What can hang from each mark:
fikeli: nivuf tolames
memunub: topa
ripa: fikeli zovuf
tolames: firid topa zakuzis zovuf
topa: tolames
nivuf: rize zovuf
rize: nivuf ripa tolames
zovuf: ripa

Known rows, with every way that one mark hangs from another:
fikeli(nivuf(rize(ripa) zovuf)): -3.322 -2.773 -0.639 -0.542 -3.815  2.082  1.188  2.474 -2.410 -0.167 -0.810 -1.144  3.088 -2.461  1.970  2.898  1.146  0.001  1.663 -0.872  1.527  1.429
topa(tolames(firid zakuzis zovuf)):  4.890 -1.117  2.022  0.203 -0.346 -3.783  1.710  1.879 -1.918 -2.042 -2.544 -0.635 -1.673  0.557  1.932  3.593 -1.591 -0.720  1.012  1.371 -1.468 -0.061
fikeli(nivuf tolames(topa)): -2.549 -4.173  1.502  0.604 -1.739 -1.691  2.604  2.923 -1.394 -0.545 -1.333  0.822  0.759 -0.614  1.377  2.519 -0.888 -0.127  3.017 -1.088 -0.526 -2.243
rize(ripa(zovuf) tolames):  1.129  0.012  1.436 -0.096 -5.033 -1.860  2.843 -0.265 -3.718 -2.885 -2.808  0.638 -3.457 -1.592  3.943 -1.351 -3.666 -2.126  0.699  2.875  1.458  0.400
ripa(fikeli(tolames(topa zovuf))):  2.553 -3.434  1.494  1.076 -0.993 -4.309  4.080  2.024 -2.647 -0.210  0.579  0.970 -1.175 -0.030  0.103  2.683 -0.389  0.365  2.337  1.237 -2.280 -2.212
topa(tolames(zakuzis zovuf(ripa))):  2.116 -1.477  1.983  0.219 -1.866 -0.636  1.389  2.919 -2.514 -2.171 -3.110  0.267 -0.938  0.479  1.424  2.882 -2.023 -1.838  1.472  0.475 -0.439  0.168
zovuf(ripa(fikeli(nivuf tolames(firid zakuzis)))):  2.396 -3.105  1.574 -0.131 -2.468  0.220  3.873  2.197 -2.990 -1.793 -1.242  0.911  0.544 -2.104  2.611  3.555 -0.684  0.779  1.351 -0.068 -0.833 -1.316
tolames(firid zovuf(ripa(fikeli))):  6.838 -2.006 -0.473  0.105  1.540 -3.168  4.136  1.492 -2.332 -1.979 -1.629  0.427 -0.750 -1.366  1.947  4.565 -0.494 -0.997 -0.570  0.534 -2.088  0.441
fikeli(nivuf tolames(firid topa zakuzis zovuf)):  2.552 -4.906  2.145  0.235 -0.438 -3.920  5.364  3.068 -2.137 -1.707 -1.312 -0.365  0.153 -0.926  3.072  7.060 -0.008 -0.225  2.288 -0.617 -2.989 -2.180
rize(ripa): -0.295  0.255  0.029  0.035 -1.926 -0.541  0.168 -0.735 -0.644 -1.007 -1.651  0.287 -0.374 -1.516  2.597 -0.676 -0.755 -0.090  0.557  2.128  0.794  0.386
tolames(firid):  3.933 -0.342 -0.244  0.012  1.466 -2.642  1.021 -0.458  0.249 -0.943 -0.711 -0.355 -0.451 -0.992  1.758  1.272  0.140  1.229 -0.918  0.369 -1.024 -0.046
rize(nivuf(zovuf) tolames(topa zakuzis)): -3.257  0.736  1.961  1.423 -5.780 -0.452  3.323  3.256 -2.032 -3.509  0.202 -1.407 -2.773 -1.042  4.597  4.789 -1.565  2.682  1.579 -1.774 -2.053 -0.852
tolames(firid topa zovuf):  4.853 -2.562 -0.562  0.641  3.153 -6.186  2.576  1.966 -0.846 -2.350 -2.230 -0.494 -1.574 -1.086  1.471  4.675  0.487  0.721 -0.726 -1.182 -3.729 -0.784
tolames(topa zakuzis zovuf):  2.422 -2.227  1.339 -0.204  0.904 -2.751  2.700  2.258 -1.523 -2.040 -0.529 -1.462 -1.184 -0.300  0.988  6.133  1.759  0.735 -0.153 -1.681 -4.418 -1.357
ripa(fikeli(tolames)):  2.062 -2.269  1.637  0.796 -1.862 -2.607  3.316  0.868 -2.053  0.455  1.319  0.994 -0.611 -0.029  0.279  1.036 -0.582  0.664  2.244  1.925 -0.900 -1.850
fikeli(nivuf(rize(ripa(zovuf))) tolames(firid)):  0.800 -5.334  0.290  0.073 -3.220 -2.218  4.795  1.663 -2.274 -0.976 -1.767  0.427  1.882 -1.930  3.573  2.510 -0.778 -1.622  3.219  0.349  1.388 -0.270
zovuf(ripa(fikeli(tolames))):  1.170 -2.861  0.712  0.544 -2.317  0.613  3.010  1.902 -2.336 -1.252 -1.213  1.872  0.555 -1.472  1.515  1.125 -1.035 -0.037  1.252 -0.009  0.015 -0.886
topa(tolames): -0.101 -0.354  1.389  0.681 -1.680 -1.642 -1.095  1.707 -1.170 -0.855 -2.578  0.584 -1.017  0.806  0.164 -1.010 -2.445 -0.614  1.751  0.980  0.998 -0.184
nivuf(zovuf): -1.699 -1.328 -0.866  0.813 -1.432  2.097  1.375  1.304 -0.651  0.512  0.702 -0.657  1.982 -0.995  0.619  1.719  1.036  0.826 -0.444 -0.632 -0.073  0.775
rize(ripa tolames(firid topa zovuf)):  2.953 -0.887  0.906  0.583 -2.553 -5.325  1.942  1.963 -2.977 -3.989 -4.795  0.689 -3.707 -2.435  5.629  1.739 -2.617 -0.582  0.135  2.098 -0.890  0.143
zovuf(ripa(fikeli(nivuf))):  0.862 -1.554  0.855 -0.667 -2.127  1.144  1.896  1.994 -3.032 -1.460 -1.109  0.758  0.257 -1.899  1.066  2.255 -0.755  0.575  0.901 -0.296 -0.250 -0.572
ripa(fikeli(nivuf tolames(firid topa)) zovuf):  4.846 -4.694  2.317 -0.067 -1.975 -6.066  7.644  0.821 -4.958 -1.632  0.788 -0.286 -2.113 -1.154  0.402  4.017 -1.305  0.619  2.517  0.942 -2.688 -3.415
memunub(topa(tolames(firid zakuzis zovuf(ripa)))):  1.047 -0.926  1.437  1.614  0.341 -3.355  2.418  2.203 -0.633 -2.209 -3.267  0.437 -0.167  2.289  0.682  3.066 -1.161 -0.346  1.008  1.800 -1.219  0.206

Rows:
 5.124 -3.654  2.148  0.712 -0.703 -5.316  5.075  1.746 -2.732 -1.041  0.699  0.087 -1.388 -0.670  1.608  4.764  0.328  1.575  1.749  1.296 -3.601 -2.622 : ripa(fikeli(tolames(firid topa zakuzis zovuf)))
 4.794 -1.703  1.858  0.234 -0.825 -2.561  2.164  2.567 -2.257 -2.804 -3.588  0.022 -1.268 -0.188  2.621  3.807 -1.960 -0.928  0.847  0.745 -1.201  0.078 : topa(tolames(firid zakuzis zovuf(ripa)))
 2.976 -2.635  1.442  0.822 -1.225 -3.150  4.240  1.359 -2.550  0.413  1.190  0.987 -0.782  0.332  0.008  2.197 -0.754 -0.623  2.321  2.116 -1.343 -1.399 : ripa(fikeli(tolames(zovuf)))
-1.374 -5.216  0.851  0.797 -1.334 -1.351  4.299  4.157 -2.462 -1.446 -2.487  1.335  1.031 -0.787  1.667  4.320 -1.450 -2.287  3.000 -1.480 -0.767 -1.357 : fikeli(nivuf tolames(topa zovuf(ripa)))
 2.043 -4.424  0.686  0.548 -0.652 -1.542  5.240  2.746 -2.073 -1.060 -2.028  1.198  1.236 -0.800  2.663  4.631 -1.864 -2.807  2.329  0.153 -0.104 -0.410 : fikeli(nivuf tolames(firid zovuf(ripa)))
 3.910 -1.114  0.884  0.691  0.152 -4.323  0.965  1.957 -1.668 -1.552 -3.232  0.398 -1.651  0.670  1.041  1.617 -2.560 -1.595  1.238  1.457 -0.218  0.336 : topa(tolames(firid zovuf))
 2.150 -3.499  0.620  0.814 -1.629 -1.078  3.262  2.244 -2.303 -2.052 -1.923  1.652  0.128 -2.157  2.190  1.901 -0.775  1.037  0.936 -0.497 -1.002 -1.483 : zovuf(ripa(fikeli(tolames(firid topa))))
-3.184 -4.588  0.593  0.986 -3.564  2.637  4.185  3.448 -2.126 -0.009 -1.001  1.019  3.241 -1.347  2.247  3.227 -0.939 -1.276  2.490 -0.904  1.107 -0.378 : fikeli(nivuf(zovuf(ripa)) tolames)
 1.116 -5.114  1.486 -0.288 -2.695 -0.991  4.137  2.406 -1.515 -0.673 -0.563 -0.428  2.447 -1.524  3.499  4.677  0.841 -0.150  2.737 -0.718  0.035 -0.680 : fikeli(nivuf(rize) tolames(firid zakuzis))
 2.165 -3.093  0.981 -0.214  0.292 -0.958  3.167  3.173 -2.102 -3.250 -2.061 -0.608 -0.511 -1.392  1.993  6.394  1.350  0.298 -0.308 -2.590 -4.101 -1.064 : tolames(topa zakuzis zovuf(ripa))
-3.298 -3.500 -0.891 -0.576 -3.315  3.571  1.436  3.487 -2.390 -0.466 -1.014 -0.703  3.713 -2.438  1.469  3.456  1.175 -0.160  1.290 -2.541  1.509  1.464 : fikeli(nivuf(rize zovuf(ripa)))
-1.131  2.223  1.356  0.857 -6.867 -2.176  4.709 -0.241 -3.158 -4.140 -1.088 -0.044 -4.804 -0.828  4.962  0.531 -5.002 -1.414  2.575  2.187  0.987  0.197 : rize(nivuf ripa(zovuf) tolames)
-0.047 -2.454 -0.775 -0.323 -3.282 -0.789  0.687  0.945 -1.839 -0.691 -0.790 -0.143  1.212 -2.110  1.890  0.075  1.134  0.299  1.589  0.594  1.368  1.062 : nivuf(rize(ripa(fikeli)))
-2.895 -3.639 -2.243  0.520 -4.236  2.401  1.339  2.175 -1.397 -0.236 -0.861 -0.735  3.866 -2.897  2.760  1.234  2.157  0.281  0.727 -0.826  1.917  2.464 : nivuf(rize(ripa) zovuf)
 0.405  2.380  1.712  1.048 -6.341 -3.712  4.353  1.450 -4.039 -3.396 -0.602  0.325 -5.158 -0.590  4.907  2.766 -4.508 -1.010  3.385  3.585 -0.256  0.245 : rize(nivuf ripa(fikeli) tolames(zovuf))
-1.391 -1.925  0.320 -1.080 -2.800  0.249  0.700  2.908 -2.708 -0.657 -1.290 -0.501  0.643 -0.897  1.168  2.354 -0.479 -1.828  1.854 -0.934  1.388  1.131 : fikeli(nivuf(rize(tolames(zovuf))))
 4.819 -0.212  2.397 -0.603 -4.664 -3.242  4.291 -0.748 -3.857 -4.067 -2.688 -0.548 -3.817 -2.475  6.065  1.656 -2.513 -0.392 -0.190  3.028 -0.468 -0.153 : rize(ripa(zovuf) tolames(firid zakuzis))
-2.311 -4.274 -0.810  0.298 -5.831  4.615  2.261  4.324 -2.904 -1.838 -1.954 -0.262  3.253 -3.100  3.920  2.739  1.181 -0.092  0.104 -2.789  1.755  2.443 : nivuf(rize(tolames(zakuzis)) zovuf(ripa))
 0.517 -4.410  1.896 -0.120 -4.265 -0.613  4.634  2.784 -3.766  0.374  1.755 -0.591  1.657 -1.315  1.367  4.673  1.159  1.306  3.048  0.501 -1.011 -1.332 : ripa(fikeli(nivuf(rize zovuf) tolames(zakuzis)))
-0.852  2.184  0.782  0.838 -4.522 -2.424  3.068 -0.372 -1.691 -2.065  1.138 -0.471 -2.705 -0.976  3.211  2.059 -1.966  1.735  3.086  2.506 -0.616 -0.671 : rize(nivuf ripa(fikeli))
 2.966 -1.674 -0.230  0.044  0.083 -0.457  3.132  1.917 -2.586 -1.111 -0.853  0.789 -0.258 -0.346  0.189  3.269 -0.711 -2.178  0.393  0.149 -1.044  0.628 : tolames(zovuf(ripa(fikeli)))
 0.508 -2.358  0.071 -0.504 -3.108  0.187  1.190  2.581 -2.119 -1.245 -1.153 -0.415  0.415 -0.761  2.093  1.825  0.469 -1.818  0.810 -1.038  0.908  1.804 : nivuf(rize(tolames(zakuzis zovuf)))
